Each row was made from one walk, in order. Every step used is in the known rows, and no mark comes twice. Write each row's walk.
Known rows
nefuro/tagek/razarun/saket/masi: [-1.19  1.10  1.87  2.18  1.23 -1.31  0.20 -0.04 -3.86 -2.67 -2.98 -0.52
 -1.78 -0.87  1.21 -3.39  4.14 -1.92  0.34 -1.34]
razarun/saket/nefuro/tagek: [-1.89  1.85  2.75  0.29  2.47 -4.63  0.81  0.88 -3.22 -1.69 -1.02 -0.04
 -1.92  1.05  1.09 -4.37  3.44 -2.57 -3.59 -0.48]
tagek/razarun/saket/masi: [-0.43  1.36  0.44  1.05  0.90  0.67 -1.65 -0.03 -2.94 -3.48 -0.30 -2.73
 -1.97 -4.67  1.11 -1.98  3.36 -0.79  1.62 -1.62]
daror/saket/nefuro/tagek: [-0.31  3.30  0.02 -0.36  0.11 -3.24  2.26  3.60 -4.53 -1.09  0.21  2.24
  1.91  2.02  0.98 -5.10  1.07 -3.29  0.27  1.93]
daror/saket/masi/tagek: [-0.03  2.46  0.79  0.34  1.01 -1.34 -0.63  2.35 -5.89  0.27 -0.49  2.89
  2.45 -0.79  1.84 -3.75  2.45 -3.32  1.52  2.75]
daror/saket: [ 3.01  2.07 -1.92 -0.54 -2.06  0.53  0.61  1.85 -2.13 -1.11  2.42 -0.47
  1.10  1.19  1.73 -1.39  0.65 -0.68  1.34  2.74]
refa/tagek/daror/saket/nefuro: [ 3.05  1.77 -6.02 -0.96 -1.63 -0.32  0.80  4.34  0.14 -1.30  5.17 -1.37
  1.68 -3.50  2.02 -4.37  0.11 -1.78 -1.35  3.43]
masi/saket/razarun/tagek/nefuro: [ 1.74 -1.23 -0.80  4.61  1.13  1.66 -6.52 -1.11  0.29  0.85 -0.36 -0.07
  4.48 -4.35  0.37  2.52  1.45  0.58  4.51  2.46]
saket/razarun/tagek/daror: [ 3.07 -3.55 -1.25  1.64  1.12  1.78 -4.55 -1.96  1.07  3.38  1.72 -3.36
  2.64 -2.19  0.90  1.37 -0.52 -2.13 -0.70  3.60]
nefuro/tagek/daror/saket: [ 3.90  0.26 -2.28 -0.36 -3.17 -2.18  4.25  1.78 -1.38  0.73 -0.32  0.40
  1.53  4.16  3.36 -2.81  0.56 -1.98 -3.66  3.47]
refa/tagek/razarun/saket/masi: [ 0.48  1.36 -2.51  2.11  0.81  2.26 -2.89  0.92 -0.36 -3.88  1.99 -3.09
 -1.94 -5.26  0.59 -2.77  3.84 -0.39  2.65 -0.26]
razarun/tagek: [ 0.05 -1.70  0.96  2.25  0.18  0.90 -4.94 -0.45  0.52 -0.64  3.54 -2.22
  0.84 -1.56  0.46  0.67  1.63 -0.23  1.32  2.64]
razarun/tagek/daror: [ 1.87 -3.33 -0.78  1.58 -1.07  0.49 -3.16 -0.45  2.11  0.24  3.55 -3.65
  0.72 -2.56  2.05  0.63  0.87 -0.30 -2.16  2.93]
saket/razarun: [ 2.56  0.65 -1.62  1.42  1.47  2.26 -1.50 -1.40 -0.87  2.67  0.55 -1.98
  2.02 -0.03 -0.32 -0.71  0.82 -2.32  1.52  1.96]
razarun/tagek/daror/saket/nefuro: [ 1.22 -0.90 -1.41 -1.08 -0.52 -1.82 -2.54  3.09 -1.99 -1.40  3.89 -1.07
  1.87 -4.07  2.30 -1.52 -0.83 -1.86 -0.55  3.12]
tagek/nefuro: [ 1.76 -0.22 -1.52  2.86 -4.57 -0.39  0.75  0.46  2.25 -2.63  1.39 -2.15
  1.68 -0.86  2.88 -0.56  2.23  2.08  0.07  0.47]
refa/tagek/razarun/saket: [ 1.69 -0.27 -1.90  2.85 -2.20  2.97 -1.88  0.34  1.00 -3.42  2.22 -4.36
 -2.18 -1.51  1.51 -1.42  3.20  1.07  0.95  0.17]
saket/razarun/tagek/nefuro: [ 1.94 -3.07 -0.18  4.41 -1.48  1.16 -5.62 -1.70  1.68  0.07  0.51 -2.26
  3.76 -2.05  1.34  2.31  0.72  0.50  3.30  2.24]
masi/tagek: [-0.60 -0.25  2.17  2.99 -0.46 -0.32 -0.41  0.44 -2.13  1.19 -0.39 -0.44
  1.78  1.40  1.78 -2.80  2.62 -2.08 -1.54  1.75]
refa/tagek: [ 1.86  1.03 -3.67  2.26 -0.84  2.55 -1.52  0.98  2.56 -0.47  4.71 -2.41
  0.37 -0.78  0.11 -1.99  2.47  0.13  0.77  2.54]

Which walk is each row?
[ 3.36 -2.27 -1.86 -0.13 -2.42 -0.19 -2.36  1.44 -0.42 -0.46  3.43 -1.81
  1.58 -1.14  3.07  0.60 -0.44 -0.66 -0.70  4.44] : razarun/tagek/daror/saket
[-0.74  2.61 -1.39  0.95  2.98 -2.90  2.67  2.47 -2.25  1.39 -1.04  1.63
  2.15 -2.45  1.02 -4.70  2.22 -3.28 -3.47  1.23] : masi/saket/nefuro/tagek/daror
[-2.48  1.66  1.23  3.07 -0.54 -0.43  1.66  2.48 -2.87 -1.84 -1.12 -0.91
  1.47 -0.61  0.52 -4.95  1.92 -2.46  0.89 -1.12] : saket/nefuro/tagek/razarun
[ 1.06 -0.14 -0.11  2.84  5.05  2.90 -7.18 -1.46 -1.85  3.08  0.81  0.16
  3.65 -3.30 -1.38  1.73  1.13 -2.12  4.71  3.31] : masi/saket/razarun/tagek
[ 0.50 -2.84  0.64  4.16 -3.69 -0.17 -4.04 -0.12  2.81 -3.04  2.45 -2.43
  1.88 -2.37  2.27  1.44  1.82  2.32  1.75  1.56] : razarun/tagek/nefuro
[ 1.43  0.23 -3.71  3.98 -3.12  4.81 -1.23  1.68  1.97 -2.11  3.37 -3.85
  0.99 -2.02  0.67 -2.16  2.05  0.34  3.33  1.23] : refa/tagek/razarun
[ 4.26  1.71 -2.79 -0.52  0.12  1.68 -0.88  0.28 -3.16  1.98  0.83 -0.38
  2.89  1.40  0.44 -0.74 -0.62 -2.31  2.96  3.38] : daror/saket/razarun
[-0.79  2.10  1.20 -0.77  2.34 -2.79 -0.97  0.80 -2.31 -2.64  1.85 -2.11
 -2.28 -2.67  1.00 -2.98  2.72 -1.27 -2.23 -0.67] : razarun/saket/nefuro
[ 2.89 -1.66 -1.95  2.12  3.85  2.29 -5.18 -1.57 -0.41  4.15  0.62 -1.05
  3.59 -4.21  0.06  1.78  0.36 -2.18  0.75  3.79] : masi/saket/razarun/tagek/daror
[-0.28  0.06  0.73  3.89 -2.71  1.37  2.02  0.69 -1.51 -0.82 -1.52 -1.64
  1.28  2.44  1.25 -2.76  2.25 -1.08  0.91  0.18] : nefuro/tagek/razarun
[-0.89 -0.21  2.64  2.98 -0.47 -4.08 -1.50  0.11 -2.52 -2.82 -2.92  0.30
 -0.07 -2.61  3.56 -2.21  4.72 -0.11 -2.24 -0.61] : razarun/saket/masi/tagek/nefuro
[ 2.86 -0.90 -0.59  0.31 -3.13 -1.50  2.07  2.26 -3.39  1.46 -0.30 -0.03
  2.60  1.72  4.32 -2.52  0.61 -2.24 -3.99  3.57] : masi/tagek/daror/saket
[-0.70  2.47  0.24  1.00 -2.10 -0.74  2.43  4.23 -5.41 -2.41 -0.82  0.98
  2.25  0.91  1.29 -4.81  0.82 -2.50  2.31  0.40] : daror/saket/nefuro/tagek/razarun
[-0.16  0.16  0.96 -0.52  1.37 -5.41  2.42  0.69 -1.94 -0.68 -0.97 -1.01
 -1.73  0.16  2.33 -4.36  2.66 -2.70 -7.19 -0.10] : razarun/saket/nefuro/tagek/daror
[ 2.38  1.63 -2.81 -0.85 -0.40 -2.85  3.25  2.18 -2.95  0.60 -0.62  1.99
  1.68  0.15  2.58 -3.95  1.52 -3.30 -1.81  3.26] : nefuro/tagek/daror/saket/masi
[-0.36  0.75 -0.63  0.59  0.35 -3.37  3.18  1.99 -0.89  0.73 -0.04 -0.74
  1.26 -0.32  1.65 -4.96  1.66 -3.05 -4.97  1.11] : saket/nefuro/tagek/daror
[ 2.25  2.00 -3.39 -2.01 -1.57 -1.88  2.17  3.55 -2.33 -0.79  2.98 -1.06
  1.61 -2.56  2.53 -3.60 -0.39 -2.13 -2.26  1.93] : tagek/daror/saket/nefuro
[ 3.65 -0.55 -5.64  1.77 -2.20  1.90  0.22  0.96  3.90  0.52  4.47 -3.70
  0.65 -1.74  1.76 -2.07  1.65 -0.18 -2.96  3.21] : refa/tagek/daror
[ 3.13  2.00 -4.13 -1.78 -0.47 -0.96  1.40  2.37 -2.00 -0.30  2.26 -0.24
  1.38 -3.57  2.49 -2.75  0.70 -2.18 -0.66  2.75] : tagek/daror/saket/masi
[ 5.13 -0.12 -2.63 -0.01 -1.01 -0.79  2.53  0.27 -2.63  3.90 -2.06  0.67
  3.11  4.11  2.23 -1.94 -0.64 -3.57 -1.80  4.00] : nefuro/tagek/daror/saket/razarun
[ 0.97 -0.35  0.84  1.67 -1.80  1.36 -0.67 -0.54 -1.54 -3.12  0.04 -4.19
 -1.92 -0.88  2.06 -0.62  2.45  0.72  0.08 -1.10] : tagek/razarun/saket
[ 5.92  0.13 -4.28 -1.13 -1.24  1.26  0.77  0.11 -1.82  3.06  0.70 -1.58
  2.96  0.26  2.20 -0.72 -1.37 -2.37 -0.68  3.72] : tagek/daror/saket/razarun
